What can hang from each mark:
J_825: J_812 J_837
J_812: J_597 J_825
J_311: J_26 J_597
J_901: J_597
J_837: J_825
J_26: J_311 J_837
J_597: J_311 J_812 J_901

Every row comes from one small tree of marks. The marks that hang from a mark follow it in brackets, in the order of their numbers. Every link used is in the known rows. Which tree was each row made from?
Known rows:
J_26{J_311{J_597{J_812 J_901}} J_837}: [ -4  -5 -45  -8   6  -4  32  -5  21  -1   4   5   3   5 -20   8 -28  21
  -9  -4  29]
J_26{J_311 J_837}: [ -9  -8 -40  -1   2  16  32  -6  26  -6   2  30  17   1 -19  22 -18   1
  -1 -15  18]
J_837{J_825{J_812{J_597{J_311 J_901}}}}: [  2  -5 -40 -11   2  11  31  -6   8  -6 -18   8  -4  -3   0 -23  -9  35
   8  15  48]
J_901{J_597}: [  2 -10 -28   5  -1  10  26 -10  35  -3  -6  17  11  -3  14  -7  -6  14
   0   0  14]
J_311{J_26{J_837} J_597}: [  1 -14 -40   8  -4  19  23   0  32   0  11  25  12   2   4  18 -14  18
  -5  -4   0]
J_26{J_311{J_597} J_837{J_825{J_812}}}: [-14  -6 -27 -20  14  10  26  -8  23  -9 -20  41   6  21   1  21 -18   9
  -6 -10  24]
J_812{J_597{J_311}}: [  7  -5 -37  -7  -5  14  41  -9  16   0   0  17   4 -10  12 -10 -12  24
  13  11  21]
J_825{J_812{J_597} J_837}: [ -8  -6 -18  -2  12  25  23  -7  16   6  -9  29   8   9  32   3 -10  14
   8   9   7]
J_837{J_825{J_812{J_597}}}: [  0 -10 -22 -14   5  13  28  -7  14  -4 -28  31   8   6  16  -7  -7  31
   6  10  22]
J_901{J_597{J_311}}: [  5  -5 -34   2  -2  10  37 -11  29  -4  -2  13   2  -8  10 -17  -5  10
   5   4  30]
J_812{J_597 J_825}: [  2 -19 -18  -8 -11  10  38 -14  19  -1  -8  21  13  -8  -1   6 -13  34
  10   7  21]
J_812{J_597{J_901} J_825}: [  2 -18 -33  -2 -14   7  30 -11  19  -3  -2   4   9 -13 -17  -2 -16  41
   7  10  31]
J_901{J_597{J_812}}: [  8  -8 -21   3   5  -2  36 -10  28   0 -10  10   7  -4  11 -18  -9  21
  -2   7  25]
J_311{J_597{J_812{J_825}}}: [  6 -15  -8  -9  -2  -9  36 -15  14   2  -6   9   6   0   0  -1 -13  39
   3  10  15]
J_26{J_837}: [ -2  -7 -40  -2  -2  19  26   0  25  -4   2  19  17   0  -6   4 -13  13
  -3  -8   2]
J_812{J_597{J_311} J_825{J_837}}: [ -2 -12 -16  -9  -7  19  48 -18  13  -2   3  16   4  -8   3   0 -12  18
  18   6  33]
J_825{J_812{J_597{J_311 J_901}} J_837}: [ -6  -1 -37   0   8  24  28  -5  11   3   0   8  -5  -2  12 -16 -13  19
  10  15  33]
J_26{J_311{J_597} J_837{J_825}}: [ -9  -8 -34 -20   1   7  32  -9  26 -10 -12  34  10  13  -6  22 -20  11
  -3 -17  18]
J_837{J_825}: [  3 -12 -23  -7  -4   9  24  -4  17  -8 -16  18  15  -1   1  -8  -2  25
   9  -2   8]
J_812{J_825}: [  1 -19 -18   2  -8   9  29 -11  18  -5  -4  15  16  -7 -13   3  -6  28
   9   2  15]

Write each row's tree:
[ -1 -16  -2   0   2   7  35 -14  10   1  -3   8  12  -2  -8  -1  -7  22
   9   3  21] => J_597{J_812{J_825{J_837}}}
[ -4 -15 -24  -2  -9  16  30 -13  18  -1   2   4   9  -6  -6   1 -15  30
  11   5  29] => J_812{J_597{J_901} J_825{J_837}}
[-14  -9 -31 -11  12  15  28  -6  19 -11 -21  39  11  13 -14  14 -13   5
  -2 -12  32] => J_26{J_311 J_837{J_825{J_812}}}
[ 13 -23 -31  21  -9   3  38  -9   8  -5   9  -9   1 -24 -43 -12  -6  38
   9  15  59] => J_597{J_311{J_26} J_812{J_825} J_901}
[  9 -14 -33  20  -4  17  34 -10  33  -5   6  17   2 -14   5  -7  -1  11
   5   6  38] => J_901{J_597{J_311{J_26}}}
[ 13 -22 -14  16  -5   2  50 -18  24  -6  -1   8   1 -19 -15  -8  -4  25
   5  12  65] => J_901{J_597{J_311{J_26} J_812{J_825}}}
[ -1 -10 -35  -9   3  11  21  -4  12  -5 -24  13   4   1   3 -15 -11  39
   4  11  32] => J_837{J_825{J_812{J_597{J_901}}}}
[  2 -11  -6  -2   1   4  51 -22  19  -3  -4   5  -1  -6   0 -16  -7  14
   9   6  53] => J_901{J_597{J_311 J_812{J_825{J_837}}}}
[  7 -13 -32   5   1   8  32  -2  24   2   7  17   8   2   0  10 -17  26
  -8   1   9] => J_311{J_26{J_837} J_597{J_812}}
[ -4 -16 -10  -5  -7  19  37 -16  18   0  -3  22  13  -2   7  12 -13  23
  13   4  16] => J_812{J_597 J_825{J_837}}
[ -1 -16 -17   7  -1   5  30 -11   9  -1   2 -10   8  -5 -22  -9  -9  32
   8   5  31] => J_597{J_812{J_825{J_837}} J_901}
[ 12 -16 -21  12   3   2  26  -4  19   5   2  15   6  -2   8   3  -9  30
   2  11   6] => J_311{J_26 J_597{J_812}}
[ 11 -14 -37  11  -8  21  39  -6  19   0   7  22   5 -16   5   1  -8  23
  12  13  30] => J_812{J_597{J_311{J_26}}}
[  4 -12 -58  17  -9  23  30   2  21  -8  19   3   6 -16 -33  -6 -11  19
   0  -2  35] => J_597{J_311{J_26{J_837}} J_901}
[  6  -4 -51  -3  -9  11  35  -6  14  -1   5  -1   0 -16  -3 -18 -14  32
  11  13  31] => J_812{J_597{J_311 J_901}}
[  5 -20 -36   2 -15  23  51 -12  22  -6   9  22   8 -14 -23  13 -16  26
   4   3  46] => J_812{J_597{J_311{J_26{J_837}}} J_825}
[  2 -11 -21   3  -2   5  39 -13   4  -3   6 -14   0 -12 -26 -21  -9  27
  13   8  45] => J_597{J_311 J_812{J_825{J_837}} J_901}
[ -9  -5 -31   2   9  22  17  -3  15   4  -5  12   3   5  17  -8 -14  23
   5  10  17] => J_825{J_812{J_597{J_901}} J_837}
[  2 -12  -6  -2   1   7  47 -16   5  -2   2   3   4  -5 -11 -12  -6  20
  14   7  36] => J_597{J_311 J_812{J_825{J_837}}}
[ 11 -10 -37  11  -1  11  49  -7  30  -5   6  11   2 -10  -9 -10 -11  13
  -7   2  53] => J_901{J_597{J_311{J_26{J_837}} J_812}}
[ -1 -17 -31  -2   1  26  30  -2  21  -6 -17  38  11   6   2  11 -11  26
  -3   1  31] => J_311{J_26{J_837{J_825{J_812{J_597}}}}}
[  9 -24 -37  13 -17  15  40 -12  16  -5   9   3   2 -25 -27  -2 -11  38
  12  14  55] => J_812{J_597{J_311{J_26} J_901} J_825}
[  5 -17 -42  19  -5  11  12   1  26   0  12   6   5  -7  -1   4 -10  31
   3   7   8] => J_311{J_26 J_597{J_901}}
[ -2 -13 -15  -3   1  -2  28 -13  14   2   3  -8   1   2  -4  -7 -15  35
   4   8  21] => J_311{J_597{J_812{J_825{J_837}} J_901}}
